In the rows, zero is written as 128.
Known rows, with every step that occurs:
nevi-lodat-nopev-nubu: [106 116 114 132 133 120 109 111 129 113 139 122 138 161 150  64 125 145
 112  15 115 118 146 136 124 174 124  87 160 159 161 138 123 116 146 129
 115 113 109 122 110 181 206]
venag-nevi: [124 142 127 143 128 112 137 130 134 111 131 123 128 149 131 149 135 129
 125 156 117 128 165 138 126 141 111 121 121 127 113 132 143 129  85 125
 123 114 126 115 112 124 105]
nubu-nopev-venag-nevi-lodat-lumubip: [ 94 172 127 136 145 105 127 110 146 130 132  99 154 127 133 110 139 135
 158 133 102 118  90 170 127 166 104  79  98 151 112 129 152 106 126 128
 112 120  93 117  87 181 149]
maban-nopev: [136 136 124 122 115 128 106 130 131 111 138 113 136 121 123 128 128 145
 128 135 126 126 139 102 129 113 133 136 129 128 119 125 151 101 145 133
 109 124 121 134 135  89 143]
nubu-nopev: [125 131 138 133 159 130 125 126 132 125 119 126 139 102 127 146 138 131
 142 105 128 132  92 121 126 126 151 135 118 113 118 130 122 134 148 128
 119 126 121 136 109 117 151]
lodat-nevi: [109 134 126 123 142 128 124 128 123 137 134 138 137 135 122 145 142 123
 143  76 140 128 138 141 131 125 139 125 141 140 137 130 112 140 131 115
 143 129 133 110 130 143 134]
lodat-nopev-nubu: [120 114 129 137 133 119 116 125 123 107 136 136 133 154 129 105 139 149
 111   4 126 125 135 128 125 149 126 103 171 143 153 137 128 129 130 126
 121 115 119 123 120 146 179]
nubu-nopev-lodat-nevi-venag-lumubip: [ 95 135 141 123 162 112 135  98 127 146 148 127 159  95 137 101 160 149
 176  97 102 125 158 177 114 115 111 105  92 132 123 135 100 117 137 116
 106 115 102 138  72 151 150]
kosub-nubu-nopev-miref: [144 126 148 103 170 124 131 129 119 134 106 121 152 118 120 159 119 133
 147 108 112 127  88 136 136  98 151 148 105 128  81 125 140 116 119 124
  93 129 123 113 123 134 150]
kosub-nubu: [148 132 135 118 147 126 130 122 125 132 123 119 132 142 126  68 109 133
 128 128 117 127 133 130 135 101 126 138 129 144 104 125 148 136 120 126
 121 122 132 124 119  97 114]
maban-nopev-lodat-lumubip-venag-nevi: [119 150 116 134 122 120 115 129 158 117 172 114 161 148 125 144 143 126
 130 230 104 116 168 104 127 146  94 107  81 154  95 125 156  76  64 126
 101 110 117 114 130 149 137]
lumubip-venag-nopev: [133 133 132 131 155 139 139 127 145 122 133 116 131 145 149 171 125 102
 114 202 119 145 126 131 138 150 105 110  85 145 116 129 119 142  59 121
 109 109 129 107 107 116 139]
lodat-lumubip: [112 142 120 130 133 136 122 141 137 130 133 131 142 142  96 128 138 119
 128 128 128 122 102 129 126 138 118 118 123 142 121 127 127 111 134 125
 136 141 127 117 149 158 117]
miref-nopev: [133 131 139 132 126 146 132 142 120 130 135 128 124 134 128  97 127 125
 112 125 135 152  71 118 129 131 142 139 102 133 145 127 136 120 158 120
 120 121 127 115 122 138 124]
lodat-nopev-mukud: [115 130 135 107 162 130 123 130 129 117 126 127 131 158 129 137 142 124
  99  74 144 127 170 129 129 134 133 118 155 142 168 125 148 112 157 114
 147 136 128 116 137 145 183]
miref-nopev-lodat-lumubip-venag: [122 129 131 130 133 156 129 139 142 150 168 137 150 140 125  88 136 107
 119 201 121 142  68 109 130 151 122 112  58 160 135 122 125  88 120 117
 115 120 124 115 137 197 144]
nevi-venag-nopev: [127 139 131 134 136 145 133 106 128 114 122 115 129 148 125 103 119 125
 127 181 106 145 142 170 132 148  87 111  95 146 105 132 122 124  92 117
 102 114 112 114 101 118 114]
lodat-nopev-miref: [114 119 126 100 145 129 118 130 114 127 125 127 142 139 126 179 142 132
 122  72 128 129 121 152 128 139 123 120 129 145 141 125 133 104 140 117
 116 136 121 100 141 193 177]
nubu-nopev-lodat-nevi-venag: [102 129 135 128 163 141 124  92 124 148 143 140 155 104 130  95 145 141
 171 103 115 130 139 165 124 130 131 115 105 139 115 132  92 112 135 109
 108 118 108 136  94 163 158]
venag-lumubip: [118 133 132 120 128 100 138 133 131 126 134 115 131 121 137 135 143 133
 133 121 117 120 147 142 118 111 105 120 117 123 138 131 134 132 132 135
 126 126 120 131 101 115 120]
lodat-nevi-venag-nopev-maban: [106 137 132 146 164 144 129 111 121 132 131 111 136 180 111 126 129 122
 138 123 106 125 154 196 142 147  93 112 124 152 129 130  96 145  38 103
 100 120 112  89 125 114 142]
nevi-lodat: [117 131 113 121 127 128 120 114 133 135 133 113 133 139 147  89 113 122
 130 130 116 122 140 135 128 152 127 111 114 144 133 130 119 115 142 131
 124 127 116 123 119 159 156]
nevi-lodat-lumubip-venag-nopev: [105 150 108 127 156 148 123 126 157 130 141 107 152 169 133 127 119  89
 120 215 106 134 114 141 137 183  98  89  64 176 117 129 112 116  85 122
 116 121 118  88 120 181 156]
lumubip-venag-nevi-lodat-nopev: [108 144 110 133 160 113 123 105 151 130 149 101 143 159 170  95 135 122
 111 145 116 132 167 144 130 180 101  90  89 175 140 130 127 132  90 119
 122 100 118 103 103 173 167]
lumubip-venag-nevi: [133 142 129 144 137 102 145 126 152 128 139 118 133 140 147 167 135 117
 117 201 122 134 152 129 133 142 105 116  88 142 106 129 131 143  47 126
 119 103 135 115 123 118 107]
kosub-nubu-nopev: [146 135 145 124 180 127 129 122 128 129 115 118 142 118 123  85 118 137
 144 103 117 130  99 120 135 102 149 143 121 129  92 128 141 142 138 126
 113 121 126 133  98  85 133]
venag-nevi-lodat-lumubip: [ 95 159 104 135 127 117 124 127 147 121 141 110 147 174 119 108 129 116
 129 164 108 116 143 146 123 177 101  98 101 158 110 134 131 104 108 125
 130 125 114  96 119 191 120]
miref-nopev-venag-nevi: [130 153 150 144 110 115 145 127 122 121 139 111 121 137 146  99 136 138
 124 140 121 148  86 160 131 135 104 106 104 138 141 124 170 119 116 120
 108 102 110 117  89 127 108]
venag-nevi-lodat-nopev: [ 99 144 107 128 150 124 115 109 134 114 142 106 139 167 155  93 134 132
 118  94 110 123 178 155 125 177 106  97 121 159 145 134 141 121 133 118
 130 111 113 103  88 179 166]
maban-nopev-venag-nevi-lodat-lumubip: [105 175 113 126  97 105 107 114 145 114 149  84 152 150 129  96 129 146
 147 162 102 113 139 150 129 149  84  80 111 162 115 123 177  74 120 132
  99 117  94 113 113 152 141]
lumubip-venag-nevi-lodat-nopev-miref: [106 134 111 109 152 107 126 113 139 137 138 103 153 162 164 176 137 118
 114 147 109 129 154 158 131 179 103  92  78 175 126 128 126 109  78 119
 104 110 115  81 127 220 188]
nevi-lodat-lumubip: [100 145 104 121 129 137 113 127 142 137 136 117 147 151 115  85 123 116
 131 143 117 118 114 135 127 162 121 102 106 158 126 129 122 100 150 128
 133 140 115 111 139 198 145]
nopev-nubu: [134 114 133 146 109 111 128 130 129 113 130 138 127 146 125 124 126 142
 121  63 124 123 130 119 126 135 131 111 158 126 130 137 120 128  99 135
 112 116 121 134 128 132 144]

Rows:
[116 138 126 150 173 142 132 144 151 132 140 108 143 184 103 169 127  95
 114 200 105 116 112 145 144 160  95 108  92 154 121 122 113 135  12 119
 103 128 125  88 150 130 149]  lodat-lumubip-venag-nopev-maban
[110 141 118 138 136 117 137 128 157 134 162 131 153 156 127 147 142 110
 130 223 105 120 158 129 127 162  91  95  76 155 101 128 128 103  44 122
 121 114 125 114 122 186 125]  nopev-lodat-lumubip-venag-nevi
[124 132 133 113 128 140 135 113 119 118 112 116 138 148 125 179 121 122
 132 183 102 145 131 183 132 147  89 116  82 148  96 130 117 100  75 115
  83 123 109  90 124 166 133]  nevi-venag-nopev-miref
[115 134 136 118 136 121 121 106 116 133 135 116 132 119 144  79 143 150
 134  66 126 130 115 168 131 129 100  91 149 150 164 120 152 126 158 121
 127 122 111 132 101 144 168]  lodat-nopev-venag
[123 122 142 148 171 128 125 129 131 133 123 113 139 125 117 154 130 132
 141  98 116 110  94 134 133 127 146 138 135 106 130 125 117 142  90 126
 103 133 115 129 129  97 169]  nubu-nopev-maban
[120 138 135 130 118  98 141 110 132 134 131 110 134 115 130  76 141 148
 137 151 107 133 149 170 118 110  84 110  98 136 121 130 120 122 121 131
 111 116 108 139 108 112  96]  nevi-venag-lumubip
[111 142 128 131 134 130 128 103 123 147 131 130 138 130 117  93 140 140
 146 103 131 141 144 170 131 124 116 116 116 155 121 129 101 130 122 111
 125 121 122 121 136 144 110]  lodat-nevi-venag
[149 144 158 119 161 114 135 105 124 139 117 107 141  97 138  61 123 150
 158  95 112 130  82 151 139  94 126 116 125 134 104 120 160 139 137 128
 101 116 113 144  85  84 138]  kosub-nubu-nopev-venag
[131 137 141 116 164 132 144 134 149 117 124 116 129 167 147 197 127  91
  96 208 130 140 172 122 141 143 115 114 101 144 133 127 132 127  59 118
 121 120 133  97 128 112 154]  lumubip-venag-nopev-mukud
[103 139 112 142 166 143 123 130 157 142 146  95 150 194 123 126 113  90
 116 201  94 111 118 152 143 184  93  93  79 170 128 125 106 122  27 122
  99 128 114  79 140 161 174]  nevi-lodat-lumubip-venag-nopev-maban
[119 141 122 134 139 125 131 138 154 146 140 129 145 135 108 133 140 109
 122 177 129 132  95 117 134 140 115 112  90 156 115 123 117 121  97 126
 130 129 134 117 161 159 119]  lodat-lumubip-venag
[106 136 112 149 169 112 122 110 148 138 153  90 143 182 160 104 130 121
 110 134 102 110 170 156 136 180  95  95 106 167 150 125 120 141  38 120
 106 106 113  96 124 151 189]  lumubip-venag-nevi-lodat-nopev-maban
[140 118 144 148 109 132 133 144 122 114 137 137 125 150 125  99 127 137
 101  54 131 143  70 110 127 140 147 123 133 134 147 136 134 120 131 129
 105 109 120 126 125 135 141]  miref-nopev-nubu
[114 129 136 128 126 157 129 107 113 151 157 141 141 135 130  43 138 134
 141 127 121 150 116 161 126 137 122 120  88 157 142 130 107  97 149 102
 114 112 112 116 110 178 137]  miref-nopev-lodat-nevi-venag
[106 121 123 115 143 141 122 117 119 144 153 146 143 134 135 129 138 126
 155  95 124 115 173 143 127 134 131 117 136 140 143 131 112 118 126 112
 134 127 127 119 109 175 163]  nopev-lodat-nevi
[103 125 133 119 171 140 121 115 125 141 145 144 153 110 133 155 149 130
 169  75 123 119 134 136 126 133 154 120 125 126 130 133 105 123 141 112
 126 127 119 125  90 164 182]  nubu-nopev-lodat-nevi
[122 145 114 138 134 103 136 112 155 135 143 102 139 148 170 126 121 114
 120 204 111 131 165 133 132 169 105 101  74 159 113 130 122 132  60 129
 116 101 122 110 113 152 134]  lumubip-venag-nevi-lodat
[105 170 127 135 110 122 131 124 136 132 147 100 141 160 135  56 130 125
 129 153 109 138  68 165 131 168  96  82  82 168 139 125 163  87 141 121
 115 114  99 100  97 196 123]  miref-nopev-venag-nevi-lodat-lumubip
[124 135 149 119 171 124 134 133 137 124 112 128 136 127 128 182 138 119
 121 117 139 128 127 110 128 119 161 137 132 110 133 128 137 117 147 123
 128 137 124 130 124 116 165]  nubu-nopev-mukud
[131 116 136 122 123 155 127 128 117 133 156 136 131 133 143  79 125 124
 124 154 118 137 104 121 125 138 136 130  99 132 147 127 136  94 156 120
 117 120 119 123 102 165 152]  miref-nopev-lodat
[124 124 133 145 157 143 129 135 127 114 130 109 126 176 120 164 118 112
 123 152 104 113 140 153 138 145 108 124 132 126 137 128 122 144  44 120
 103 127 118  96 118  99 155]  venag-nopev-maban
[111 157 135 135 141  98 133  97 136 125 128  94 141 116 169 110 131 140
 159 124 103 122 114 169 127 155 112  88 105 135 119 130 146 123 117 129
 100 107  97 129  65 147 158]  nubu-nopev-venag-nevi-lodat
[125 133 135 116 177 145 121 122 135 135 142 131 162 129 104  67 125 129
 156 131  99 114 113 124 130 120 134 124 110 140  88 127 141 102 137 122
 115 132 118 128  99 148 149]  kosub-nubu-nopev-lodat-lumubip
[ 97 168 116 131 111 102 128 111 142 133 139 101 144 156 134  88 131 128
 145 156 100 114 125 175 129 166  80  71 106 163 121 127 153  99 107 128
 123 122 102 108 104 189 122]  nopev-venag-nevi-lodat-lumubip
[ 97 132 130 114 128 110 135  99 124 149 158 128 150 121 140  79 151 145
 164 119 103 120 197 186 117 115  86  99 104 150 135 133 101 112 119 116
 117 116 107 130  91 156 132]  nopev-lodat-nevi-venag-lumubip
[115 157 121 147 140 109 139 138 160 129 143 122 147 156 112 157 147 107
 118 205 122 132 128 127 131 154  96 105  81 154  98 126 132 125  52 124
 126 114 132 102 142 154  95]  lodat-lumubip-venag-nevi
[112 125 127 116 167 145 133 115 137 135 161 135 147 154 156 167 136 100
 143 172 114 132 172 146 139 155 109  99  91 158 133 132 102 134  52 106
 117 109 128  97  91 164 173]  lumubip-venag-nopev-lodat-nevi
[133 125 135 147 167 135 136 131 142 131 136 104 130 168 135 171 119 102
 116 192 106 122 135 145 145 148 102 119  99 139 131 124 115 155   5 121
  97 117 124  99 128  95 158]  lumubip-venag-nopev-maban
[106 127 126 122 128 139 126  93 119 150 152 140 145 129 132  81 136 139
 157 125 114 128 175 171 125 134 105 107 115 154 126 130 100 109 116 109
 117 120 116 128 115 173 139]  nopev-lodat-nevi-venag
[113 132 114 149 137  95 124 108 151 116 152 111 143 175 169  97 134 133
 103  78 110 126 167 135 127 188 101  76 119 174 138 139 123 131  64 127
 105  89 112 110 104 176 184]  lumubip-venag-nevi-lodat-nopev-nubu
[107 140 126 108 112 112 113 101 125 131 165 112 157 114 137  86 152 163
 166 120 101 118 204 160 116 101  90 108 108 146 128 131 128  84 130 119
  95 110 100 133  99 123 145]  maban-nopev-lodat-nevi-venag-lumubip
[103 121 109  92 144 133 110 116 117 136 129 114 149 147 147 142 130 128
 126  75 117 122 134 159 126 162 124 107 115 161 147 128 124  95 158 120
 111 134 108  95 130 229 209]  nevi-lodat-nopev-miref
[123 116 136 125 154 140 124 115 130 132 141 135 145 102 142 137 133 130
 155 120 111 119 123 122 122 135 146 126 112 113 122 132 122 112 141 125
 112 125 115 144  85 147 177]  nubu-nopev-lodat
[134 128 126 100 107 123 109 138 120 118 128 114 145 124 119 200 127 141
 133 141 124 123 128 119 129 111 134 141 117 129 108 124 152  78 127 130
  87 131 116 110 157 139 161]  maban-nopev-miref
[132 121 143 149 137 147 130 147 119 137 137 117 124 155 119 101 121 124
 110 121 122 128  74 132 134 130 139 142 120 126 159 122 130 127 106 119
 104 127 118 112 145 113 146]  miref-nopev-maban
[109 136 113 143 137 128 125 126 159 117 142 115 150 186 133 125 118 103
 110 145 103 126 115 129 135 191  98  74  92 176 116 139 106 114  55 130
  99 111 111  92 121 185 171]  nevi-lodat-lumubip-venag-nopev-nubu
[103 131 114 146 131 102 118 113 135  99 144 116 138 186 153  89 130 145
 109  32 107 116 179 146 123 185 107  79 149 160 143 142 133 122 104 127
 115  99 106 109  94 179 179]  venag-nevi-lodat-nopev-nubu
[132 159 141 126 158  97 135  92 135 131 124  87 145 128 162  54 113 146
 158 129  91 122 121 168 136 129 109  97 108 149  94 127 169 129 108 128
  97 101 102 124  57 115 143]  kosub-nubu-nopev-venag-nevi-lodat
[110 147 128 131 154 146 131 106 124 123 128 123 137 157 121 124 134 123
 141 130 119 149 156 184 134 144  97 110 108 158 117 134 104 137  93 103
 115 115 118  95 105 137 120]  lodat-nevi-venag-nopev
[134 135 150 117 134 141 137 148 126 125 126 128 121 157 127 129 129 111
  92 137 147 146 112 108 133 124 151 138 118 129 161 125 150 100 158 117
 129 131 127 113 144 131 145]  miref-nopev-mukud
[101 127 125 113 156 156 125 119 119 119 152 139 142 161 139 166 134 109
 151 124 111 122 183 159 129 151 116 108 124 144 138 135 112 122  93 105
 126 121 123  96  81 163 172]  venag-nopev-lodat-nevi
[114 135 115 112 114 144  97 131 136 117 161 124 156 135 106 110 134 137
 142 158 110 108 144 104 122 130 116 118 123 140 116 124 153  60 144 127
 110 135 113 126 133 158 159]  maban-nopev-lodat-lumubip
[101 146 132 123 134 101 139 111 126 142 138 119 142 123 124  96 155 146
 150  98 120 131 162 183 122 110  93 109 105 150 130 132 104 133 124 117
 123 117 116 119 110 129 103]  lodat-nevi-venag-lumubip
[100 119 112 132 159 136 104 113 125 137 141 101 136 168 141  70 122 132
 117  68 109 101 148 158 133 166 118 107 146 152 170 125 121 126 121 121
 117 131 108 107 127 163 210]  nevi-lodat-nopev-maban
[109 152 140 114 161 141 137 113 129 118 118 124 134 179 120 156 136 110
 123 142 130 144 190 174 136 139 106 106 123 156 132 132 117 119  94  99
 125 124 119  90 123 133 137]  lodat-nevi-venag-nopev-mukud
